Known rows, with every way that one mark hangs from another:
rilagag{rebo{bupog{feritir} nubeg{zovu}}}: [ 16  15 -10   2 -14  20  -6   6  -5   7   3  13  -4  -5  -9  -2  -5   4
  -2   8   1]
kegafik{zovu{nubeg{rebo}}}: [  4   4  -5  -9 -13  20   2  24 -21  17   9  21   6  -5   1  -4  -1 -16
   5   3   1]
rilagag{rebo{kegafik}}: [ 18  14  -4  -6 -21   8  -2  -3  -8 -11  -1  -8  12   3   1  -3  -2 -12
  -5   5   2]
feritir{bupog{rebo{kegafik nubeg rilagag}}}: [ 34  18   1  -9 -51  40   8   7   7 -12   1  27  12 -12  -7  -2 -20 -15
  -2  10   4]
nubeg{rebo{bupog rilagag} zovu}: [ 20   8  -3  -4 -26  28  -7  18  -6  19   8  25   8  13  -7  -3   1  -9
  -2  10   5]
kegafik{zovu}: [  1   8  -3  -8 -12   3  -2  -3 -19  -8   5   7   8   3  -4  -6   5  -8
  10   7   1]
feritir{bupog{rebo{kegafik}}}: [ 28  12   1  -9 -22  18   5  -1  -7  -3  -1  27  13 -15  -2   0  -7 -13
  -4   8   2]
feritir{bupog{rebo{kegafik{zovu} rilagag}}}: [ 26  11   3 -10 -45  31   6  -2 -13 -17   2  28  16  -1  -3  -3  -7  -8
   4  11   2]
nubeg{zovu}: [  6  11  -6  -6  -4   2  -6  -2 -17  13   6  13   4   3   0  -3   3 -16
   5   5  -5]
rebo{bupog kegafik{zovu} nubeg}: [ 21   3  -3  -7 -42  26  -1  10   7 -26  -3  18  10  -1  -6  -4  -9   1
   6  12   4]
rilagag{rebo{bupog nubeg{zovu}}}: [ 17  12  -7   0 -26  15  -8   3   0  -5   6  10   0  -3  -6  -1 -10  -3
   1   7  -1]
rebo{kegafik nubeg{zovu} rilagag}: [ 21  13  -5  -8 -43  30  -2   7   1  -2   1  13   7  11   0  -3 -12 -20
   2  10  -2]
rebo{bupog rilagag}: [ 17  16   3  -5 -34  18  -2  10   4 -11   4  12  13  13 -18  -5  -2   2
  -1   7   8]
kegafik{zovu{nubeg}}: [ -1   9  -4  -9 -15  11   2  12 -21   0   9  16   8   1   0  -4  -2 -11
   8   2  -3]
feritir{bupog{rebo{kegafik rilagag}}}: [ 31  17   4  -9 -40  29   6   3  -5  -8   1  23  16  -3  -6  -2  -9 -13
  -5   9   4]
kegafik{zovu{nubeg{rebo{rilagag}}}}: [  9   8  -3  -9 -29  30   5  27 -17  11  12  19   9   7  -2  -5  -2 -17
   4   4   4]
bupog{feritir rebo{kegafik{zovu} nubeg}}: [ 18   7  -5  -8 -23  34   1   3 -16   0  -6  16   2 -17   1  -3  -8  -4
   2  14   3]
bupog{feritir rebo{kegafik nubeg}}: [ 23  13  -3  -7 -19  35   2   6  -7   8  -7  13   2 -19  -4  -2 -10  -5
  -5  11   5]
zovu{nubeg}: [  4  15  -3  -9 -14  10   2  17 -11   9   8  14   8  -3  -6  -2  -4 -15
   1   0  -2]
rilagag{rebo{nubeg}}: [ 10  16  -6  -3 -20  10  -1   0   2  -9   4  -8   2  -6  -7  -4  -9 -11
   0   4   3]

Rows:
[ 19   8  -8  -8 -29  18  -4   5  -3   2  -1  15   3  -2   4  -2  -9 -21
   3   9  -4]  rebo{kegafik nubeg{zovu}}
[ 19  12   0  -6 -33  36   2  35   1  14  10  24  13   5 -13  -3  -7  -8
  -7   4   9]  zovu{nubeg{rebo{bupog rilagag}}}
[ 11  15 -10  -2 -16   9  -6  -3  -7   5   7   2  -3  -3  -1  -2  -9 -17
   3   7  -4]  rilagag{rebo{nubeg{zovu}}}
[ 28   6  -3  -4 -13  30   0  22  -2  13  -7  21   9  -4  -8  -2   8  -1
 -10   7   9]  nubeg{rebo{bupog{feritir} kegafik}}
[ 31  12   0  -4 -32  42   2  24   1   8  -5  20  12   8 -12  -4   5   1
 -11   8  12]  nubeg{rebo{bupog{feritir} kegafik rilagag}}
[ 19   8   1 -10 -55  34   1  22  -6 -20   4  23  19  14  -6  -3  -8  -3
   0   7   3]  rebo{bupog kegafik{zovu{nubeg}} rilagag}
[ 14   4  -2 -12 -27  29   1   9 -25   1   3  21  13 -11   9  -1 -11 -12
   1   9  -1]  bupog{rebo{kegafik{zovu{nubeg}}}}
[ 11  11  -1 -12 -47  30   4  16 -15 -13   5  14  15  14   0  -4  -8 -16
   3   6   0]  rebo{kegafik{zovu{nubeg}} rilagag}
[ 26   0  -5  -6 -20  24  -7  16  -5  16  -1  28  10   5   2   0   2 -10
  -6  10   3]  nubeg{rebo{bupog kegafik} zovu}
[ 19   8  -4 -11 -21  27   3  27  -9  17   2  20  11  -6   3  -1  -5 -23
  -6   2   2]  zovu{nubeg{rebo{kegafik}}}
[ 24  20   2  -5 -40  30   7   7   4  -4   7  25   7 -13 -15  -3 -18 -11
   2   8   4]  feritir{bupog{rebo{nubeg rilagag}}}
[ 18  12  -9  -5 -30  15  -5  -2  -5  -3   1   2   1  -3   5  -1 -12 -17
  -1   7  -5]  rilagag{rebo{kegafik nubeg{zovu}}}
[ 29  10  -4  -7 -54  36  -5  13   9 -11   0  21   9  12  -7  -3 -13  -8
  -1  12   1]  rebo{bupog kegafik nubeg{zovu} rilagag}
[ 18  14  -3  -3 -41  28  -6  12   5  -2   6  19   4   9 -12  -3 -11  -5
   3  11   2]  rebo{bupog nubeg{zovu} rilagag}
[ 20  16   1  -4 -44  27  -1  14  16 -14   4  13   9   6 -20  -5 -12   0
   1   8   8]  rebo{bupog nubeg rilagag}
[ 17   9   0 -12 -44  39   1  12 -22  -5   6  19  15   1   6  -2 -13 -12
   0  10   0]  bupog{rebo{kegafik{zovu{nubeg}} rilagag}}
[ 15  21  -1  -4 -26  37   3  10  -8  12   1  11   1 -11 -13  -4 -11  -3
  -1  11   8]  bupog{feritir rebo{nubeg rilagag}}
[ 15  16  -4  -2 -18  22   0  16   7   1  -2  17   0 -10 -21  -4  -3   5
   1   6   7]  rebo{bupog{feritir} nubeg}
[ 16  18   1  -3 -24  25   1  15  -3  -1   1  12   8   8 -22  -5   5   8
  -4   6   9]  rebo{bupog{feritir} rilagag}
[ 19  17  -4  -1 -32  31  -3  17  -1   7   4  23   0   6 -15  -4  -5   2
   1  11   2]  rebo{bupog{feritir} nubeg{zovu} rilagag}
[ 24  10  -1  -9 -34  30   1  15  -2   6   0  10  13   9  -3  -5  -1 -21
  -6   7   8]  nubeg{rebo{kegafik rilagag}}
[ 22  11  -7  -6 -16  33  -3   4 -17  20  -4  22  -1 -17   3   0  -9 -11
  -3  12  -2]  bupog{feritir rebo{kegafik nubeg{zovu}}}
[ 21  12  -1  -8  -8  26  -1   1 -20  12  -6  13   8 -13  -1  -1   1  -6
  -7  10   5]  bupog{feritir rebo{kegafik}}
[ 18  15  -3  -1 -28  15  -4   5  11 -14   4   3   5  -6 -14  -3 -11   3
  -1   6   6]  rilagag{rebo{bupog nubeg}}
[ 22  20   4  -7 -29  21   5   1  -6   0   7  24  12  -6 -12  -3  -7 -10
  -1   7   4]  feritir{bupog{rebo{rilagag}}}
[ 25  11  -3  -8 -44  37  -4   4  -8   6   2  18   7  -2   4  -1 -19 -17
  -2  14  -1]  bupog{rebo{kegafik nubeg{zovu} rilagag}}
[ 21   9  -2  -9 -31  29  -1   3   1   0  -4  13   8 -19   0  -1 -16 -12
  -2  11   4]  bupog{rebo{kegafik nubeg}}
